What can hang from each mark
j89: j167 j378 j821
j167: j38 j89 j751
j14: j935
j935: j167
j52: j378
j378: j52 j89
j821: j654
j38: j14 j167

Every row comes from one small tree of marks. The marks that hang from a mark follow it in brackets, in the order of their numbers. Every link used is in the known rows. Which tree was each row made from?
In the rows, 128 means zero.
Known rows
j52(j378(j89(j167))): [162 131 129 153  82 186  32  63 104 120  86 137 149 141 111 136 126  83
 111 118 146 167 114 133 187  89 112 123  77 160 138  97 128 115 135 120
  99 158 146 128 148 107 121  99 116 131 152 127 171 158 142 151 124  74
 136 106 137 135 119 136 147 170  96 112 131 148 181 123 133 139 112]
j52(j378(j89(j167 j821))): [149 125 140 166  60 200  28  50 111 113 105 110 163 144 126 122 109  92
  97 101 155 181 105 132 179  79 118 102  56 150 158  90 125 121 151 131
 104 149 150 138 134 109 118 103 103 140 148 131 183 150 134 147 129  66
 154 108 138 152 135 125 135 167  79  98 125 147 194 117 120 131 100]
j167(j38(j14) j89(j821)): [ 95 136 130 159  87 205 188 130 121  92 120  65 152 117 154 133  96 162
  96 109 142 120 124 175  99 110 144  63 186 133 144 123 127  96 190 141
  94  87 120 144 136 172  86 135 171  93 124  73 177  82 140 113 155 121
 151 157 140 146 142 107  92 141  70 121 104 153 146 121  78 159 117]
j167(j38(j14)): [154 135 121 152 114 155 202 144 118 108 111 118 128 118 147 114 133 144
 100 133 126 104  92 149 134 144 152 107 179 160 121 137 123 103 146 145
 100 126 112 134 143 152 102 115 158 115 119  81 175 106 117 137 123 123
 111 175 143 125 156 117 111 117 101 122 122 156 142 111  91 156 137]
j14(j935): [123 123 132 118 157 104 152 113  89 131 152 103 138 118 148 126 144 140
 120 141 130 124 109 127 113 136 132 119 126 113 151 146 130 127 105 138
  95 105 101 115 125 150 129 106 148 110 140 155 124 101 112 123 120 164
 109 131 152 107 138 125 135 120 139 114 113 140 143 120 122 127 112]
j821(j654): [138 110 105 127 142 146 164 148  92  91 137 105 112 128 104 145 157 146
 108 122 144 154 129 124  96 113 135 122 168 132 100 139 106 130 150 135
 151 122 112 131 106 105 130 135 125 159 107 108 119 133 147 149 120 155
 136 133 111 109 139 140 138 120 149 141 105 127  97 130 136 120 134]
j38(j167(j89 j751)): [117 118  97 140 120 195 164 108 133 166 129  81  99 100 117 141  93 155
 133 144 138 132 158 171 137  99 113 121 184 130 156 167 100 128 141 119
 143 121  89 143 130 172 108 114 166  45 108 124 127 118 161 111 132 110
 140 164 110 165 102 144 117 141 123 140 133 164  73 154 123 171 146]
j38(j14): [148 121 122 152 142 121 186 125 146 108  97 149 117 131 160 126 129 119
 112 140 138 116  95 141 112 142 146 106 137 153 120 165 110 105 138 132
 124 122 111 126 123 148 136 109 142 105 131 103 157 105 115 121 132 113
 119 158 130 135 151 157 129 132 104 107 122 145  89 108 109 140 122]
j378(j89): [132 131 150 139 104 153  87  83  70 143 114 140 144 146 125 167 117 111
 131 118 160 168 112 132 165 112 102 105 108 131 133 112 143 141 144 135
 135 135 137 139 120 141 123  96 114 110 130 137 161 119 152 137 122 111
 153 108 116 127 145 136 140 139 118 105 116 153 160 151 127 149 144]
j14(j935(j167(j38))): [142 137 125 137 135 138 137 132  94 150 185  84 154  94 145 121 150 135
 102 156 133 130  98 143 101 124 141 103 134 129 148 132 141 106 110 146
 102 113  97  96 113 167 100 110 170  91 115 161 132 101 129 165  91 153
  87 152 145 115 142 100 112 128 132 112 112 132 148 113 103 133 136]
j378(j89(j167 j821)): [109 142 150 168  72 187  13  40  90 114 143 116 171 172 160 149 128 115
 128 110 187 177  84 124 160  81  92  69  81 142 147 104 138 146 176 150
 133 113 148 179 124 128 115 105 106 130 126 139 175 116 157 119 142  80
 177 100 120 155 151 138 144 170  67  90  98 155 217 146 108 125 118]
j935(j167(j38 j89(j378) j751)): [154 156 126 138 112 225 139 144 118 172 163  73 152  90  91 157 107 141
 116 140 168 102 134 187 102  75 128  71 177 150 146 143 145  81 186 123
 140 111 121 118 122 142  69 131 172  40 118 126 128 116 166 186 100  94
 104 145 126 155  87  76  90 162 122 106 139 134 114 125  94 148 152]
j935(j167(j38 j751)): [165 145 119 149 117 177 132 153 127 186 154  90 133  77 104 145 118 140
 126 146 159 106 123 160 146  95 133 103 160 155 135 137 136 107 150 137
 138 143 105 125 115 158  86 127 163  93  94 146 153 123 147 181  83 112
  99 156 123 156 106  91 110 135 130 108 147 143 118 125  95 150 175]
j378(j52 j89): [163 153 147 141  86 173 115  90  77 148 132 179 168 136 108 204  79 115
 147 124 155 160 102 141 159 121  95  95  95 121 118  92 138 141 126 127
 136 123 149 133 101  95 104  86 129 110 101 146 185 127 194 143 130 113
 134 101 118 133 154 120 149 152 108 131 136 135 163 142 138 164 158]
j167(j38 j89(j821)): [ 86 146 120 138  76 211 153 140 114 105 143  51 157 123 143 132  91 163
 113 101 139 111 145 162 105  99 125  81 173 114 153  88 136 117 174 136
  98  92 126 143 150 156  70 153 157 117 119  90 153 103 152 119 154 135
 157 132 137 144 121  87  89 135  91 142 107 145 177 136  92 149 120]
j52(j378): [162 109 121 141 113 152 115 113 138 129  96 124 130 115 100 102 117 108
 104 118 106 135 142 136 149 109 143 147 100 143 135 112 114 108 114 110
 102 153 130 107 140 108 133 125 125 138 150 125 143 158 115 152 121  95
 116 131 146 128 122 121 118 138 127 131 150 120 133 103 139 131 109]
j89(j378(j52) j821(j654)): [135 129 138 153 100 214 152  95  99  98 189 107 171 146 119 141 125 152
  90 103 171 156  77 146  40  91 125  71 102 145 140 140 115 103 177 139
 178  66 157 148  67  41 110 132 111 128  95 147 107 142 149 158 121  95
 133 130 136 119 153  84 109 148 114 122 129 103 129  88 114 101 109]
j14(j935(j167(j38 j751))): [153 138 126 135 148 151 148 129  96 174 177  68 140  84 134 133 130 146
 120 157 153 112 104 146 123 112 133 107 156 135 152 150 135 108 115 145
 101 115  74 116 106 176  90 101 172  78 113 170 142  90 128 164  86 144
  89 148 146 131 120  97 117 122 149 100 125 155 139 112  99 141 151]
j14(j935(j167(j38 j89 j751))): [133 137 118 128 137 169 149 143  87 164 176  59 148  78 123 157 108 156
 122 152 153 107 129 170 104  97 134  87 171 118 160 143 133 106 135 131
  96  99  80 109 123 182  73 110 187  60 116 144 137  91 145 157 106 157
  98 140 140 125 102  97 113 130 140 104 123 147 132 122  98 153 142]
j89(j167(j38) j378): [154 163 132 148 104 226 111  91 102 115 172 109 171 163 143  92 189 137
 112 126 150 101  76 134 110  92 115  90 140 185 147 124 156  96 169 145
 131 101 179 159 151  86  83 113 135 109 138 101 119 160 142 145 129  74
 116 132 155 132 119  83 119 160  93 117 111 149 207 111  95 107 113]
j38(j14 j167(j89(j378) j751)): [144 111 107 165 136 211 217  98 138 151 117 107 108 118 139 132 105 146
 107 153 155 117 111 194 115 101 130  83 189 171 170 240  94  86 173 122
 153 105  86 143 119 159 114  93 181   8 128  98 131  91 143 107 127  73
 136 189 123 160 120 155 117 161  92 105 137 170  46 123 111 169 127]
j89(j378): [143 136 149 131 130 161 130 110 105 128 154 135 150 148 129 115 146 126
 110 129 144 127 101 141  89 117 126 114 110 153 149 156 137 100 157 136
 154 109 155 134 118  87 130 118 116 104 137 139  91 138 122 145 119  96
 124 127 135 109 120 100 111 151 127 107 135 119 133 109 124 112 111]

Which tree is each row?
[143 166 150 160  55 204  50  43  87 131 154 151 191 157 144 182  89 114
 138 114 180 179  73 129 155  89  82  65  51 140 142  94 134 146 155 135
 131  94 163 166 111  91  92  99 120 122  97 143 201 133 193 132 145  80
 161  94 132 163 157 117 151 178  66 116 115 139 213 135 113 130 140] | j378(j52 j89(j167 j821))
[144 132 113 139 140 200 236 136  90 142 103  63 117  84 127 157  87 177
 132 131 164  72 150 189 124 102 136  86 244 136 151 163 109  96 162 127
  76  98  64 139 150 199  73  95 202  44 128  81 180  65 132 123 129 143
 120 162 155 128  98 113 120 120 127 110 127 198 125 121  95 193 141] | j167(j38(j14(j935)) j89 j751)
[149 116 125 168  69 213  36  43  96  99 104  99 157 147 117 134 124 104
  93 103 159 197 105 130 160  66 116 101  75 155 140  91 115 121 165 131
 116 142 145 144 122  99 117 111 105 152 134 119 174 150 138 158 124  77
 157 115 130 143 143 135 140 163  86 110 110 143 181 116 122 122 101] | j52(j378(j89(j167 j821(j654))))
[146 152 131 156  60 212  67  53  75 105 166 137 186 155 130 191 104 125
 124 109 194 191  74 130 127  77  87  65  92 141 123  89 120 145 168 141
 153  93 149 167  95  76  91 104 119 145  82 138 190 141 199 147 140  91
 160  95 118 148 162 126 159 169  80 124 102 142 185 141 119 129 140] | j378(j52 j89(j167 j821(j654)))
[130 139 113 137 110 190 207 161 115  99 107  98 134 118 130 136 106 153
 101 122 133  99 131 176 113 123 144  83 195 137 129 122 128  99 173 126
  94 103 112 128 158 168  81 125 190  81 134  58 175  96 153 123 145 134
 134 156 135 125 130 121 107 140  91 134 111 150 127 131  94 174 121] | j167(j38(j14) j89)
[167 149 104 156 115 200 148 107 135 129 120 105 125 125 148 114 151 149
 132 133 168  85 103 143 160 101 128  95 193 183 129 148 116 110 164 133
 107 121 108 161 149 152  73 101 155 102 114  87 181 126 133 126 128  91
 114 158 153 163 105 123 147 140 107 108 124 189 159 122  87 148 138] | j89(j167(j38(j14) j751))
[185 165 135 145  75 230 104  82  72 159 135 153 175 133 106 193  84 135
 162 124 179 137  99 146 180  84  84  84 132 154 126  95 137 136 141 129
 123 116 140 163 130 110  62  73 144 100  91 132 217 138 203 151 127  86
 130 107 135 154 127  96 157 160  93 127 137 171 203 143 115 171 175] | j378(j52 j89(j167(j38 j751)))
[180 148 132 154 119 234 149  90 116 130 142 111 149 145 149 105 169 153
 116 131 183  85  72 157 120  81 128  81 180 211 146 172 128  81 190 143
 129 101 135 170 143 116  75  89 142  78 128  91 147 139 123 138 122  56
 110 158 157 144 102  93 129 164 103  90 134 183 171 104  88 126 126] | j89(j167(j38(j14) j751) j378)
[133 106 106 160 158 166 228  89 126 147 124  92  95  96 158 129 105 165
 109 163 141 136 117 185 114 126 139  94 195 142 169 230  85 102 137 126
 117 100  46 134 124 204 108  80 201   7 121 110 153  63 135  95 127 113
 128 188 136 151 127 166 129 137 111 110 121 185  51 126 105 185 124] | j38(j14(j935) j167(j89 j751))
[116 163 136 136  67 250 164 125  93 114 168  79 189 125 133 142  82 173
 106 102 147 117 112 176  76  90 122  67 147 127 158  93 144  90 184 126
 119  72 161 144 128  96  64 134 163  85 117 102 140 120 172 142 153 108
 137 125 148 129 123  48  80 159  86 144 125 118 177 109 102 147 116] | j167(j38 j89(j378(j52) j821))
[119 143 123 125 127 154 144 140  90 139 182  73 157  94 132 145 131 144
 109 153 133 128 113 156  93 110 134  86 146 118 151 136 144 105 124 136
  92  96  99 103 130 175  89 117 190  64 126 146 128  93 147 152 109 164
 105 135 135 116 124 104 105 150 127 119 107 127 145 124 100 140 127] | j14(j935(j167(j38 j89)))
[124 128  98 154 110 201  74  82 123 102 160  57 125 131 148 132 148 161
 119 102 202 142 117 120 109  57 114  82 156 159 138 142 103 133 190 134
 147  98 111 181 109 120 105 138 111 151  91 124 149 137 133 125 133 101
 158 133 130 168 104 129 145 147 115 100 105 172 155 121 108 101 114] | j89(j167(j751) j821(j654))
[171 140 130 159  71 206  58  66  93 122  87 118 156 144 120 126 127 101
 106 114 144 160 107 138 196  92 117 120  92 165 138  79 134 107 139 131
  85 155 149 138 147 114 102  98 129 128 142 109 181 160 143 167 121  74
 132 116 145 133 128 115 131 164  93 122 126 155 207 125 117 150 118] | j52(j378(j89(j167(j38))))
[100 137 125 137  86 251 156 133  68  76 165  36 163 140 126 131 120 175
  85  96 157 135 122 168  58  76 130  71 183 132 150 114 131  89 212 138
 136  66 140 157 119 105  77 146 156 105 122  87 121 119 158 148 139 122
 155 136 133 113 129  76  77 149 100 137  96 136 163 118  95 129 108] | j167(j38 j89(j378 j821(j654)))
[141 106 114 169 153 127 219  84 126 128 140 112 109 118 177  98 154 135
  81 175 114 150  64 151 103 150 144 111 151 158 163 218  92 114 110 148
 119 112  70 125 112 181 133  85 177  47 119 134 140  86 116 103 114 116
 116 198 139 139 178 173 132 137  96 116 111 169  74 117 101 148 114] | j38(j14(j935) j167)
[176 125 122 144 151 165 232 134  99 152 112  88 113  86 133 130 121 165
 122 145 158  79 114 160 141 125 148 102 216 157 146 165 105 103 136 151
  80 116  69 147 130 187  88  89 170  76 116 109 181  79 100 138 101 126
  97 177 164 135 133 103 126 110 131 102 139 199 137 106  91 172 148] | j167(j38(j14(j935)) j751)
[158 147 124 164 112 160 156 147 144 142 147 120 148 102 136 131 139 115
  91 154 142 122  79 156 118 122 150  87 134 160 123 140 128  91 145 145
 128 137 112 102 115 154 103 128 159  86 105 123 159 110 145 165  95 106
  97 175 120 152 148 118 107 148  99 106 122 133  96 115  84 138 153] | j935(j167(j38(j14)))
[150 119 131 154 154 104 174 120 126 124 132 129 145 114 156 129 152 110
  92 165 143 129  77 142  90 139 151  86 115 142 141 185 125  96 126 143
 115 111  84 103 106 163 124  96 167  69 127 140 148  83 115 131 103 127
  99 167 138 128 158 154 131 140 105  88 115 145  90  99 102 129 117] | j38(j14(j935(j167)))
[125 135 120 123 153 140 135 125 106 161 172  79 145  89 119 160 101 142
 127 154 155 115 139 156 102  95 128  88 139 114 154 166 131 107 131 121
 109 100  71 104 119 176  97 107 178  61 126 170 122  96 144 145 102 148
 106 130 134 133  94 124 129 144 152  98 128 141 105 124 116 138 131] | j14(j935(j167(j89 j751)))
[162  99 108 171 168 145 219  76 134 160 128 100  86  99 167 115 138 146
 100 172 145 133  92 160 126 136 136 113 181 160 166 233  79 115 119 143
 116 116  50 141 113 194 125  72 178  29 110 138 152  69 108 106 101 103
 115 209 140 154 158 167 141 130 114  98 126 188  63 117 102 168 133] | j38(j14(j935) j167(j751))
[106 122 115 134 133 152 125 118  88 113 192  60 163 103 138 153 131 143
  93 141 152 161 118 149  61  96 133  72 119 106 153 148 125 109 146 132
 124  76  90 106 100 152 108 127 166  87 120 160 111  99 147 145 112 162
 121 126 123 119 132 127 117 153 128 107  96 126 116 124 111 118 109] | j14(j935(j167(j89(j821(j654)))))
[186 132 129 152  81 218  62  75  87 140  81 114 142 125  96 137 116 107
 119 112 154 146 121 146 201  77 111 119 110 165 145  95 117 113 145 131
  89 156 137 138 155 125  88  93 125 122 141 118 195 156 136 168 116  69
 130 120 144 145 110 111 136 151 107 108 143 170 194 122 123 157 134] | j52(j378(j89(j167(j38 j751))))
[108 136 125 136  94 217 157 120  92  84 168  92 171 143 112 165  86 161
  98 104 173 149 122 165  40  75 118  67 130 123 146 129 116  98 196 119
 157  63 144 141  97  71  93 141 146 103 116 115 112 128 176 142 150 119
 155 112 125 118 120  97 104 164 114 135 115 111 122 117 128 119  94] | j167(j89(j378(j52) j821(j654)))
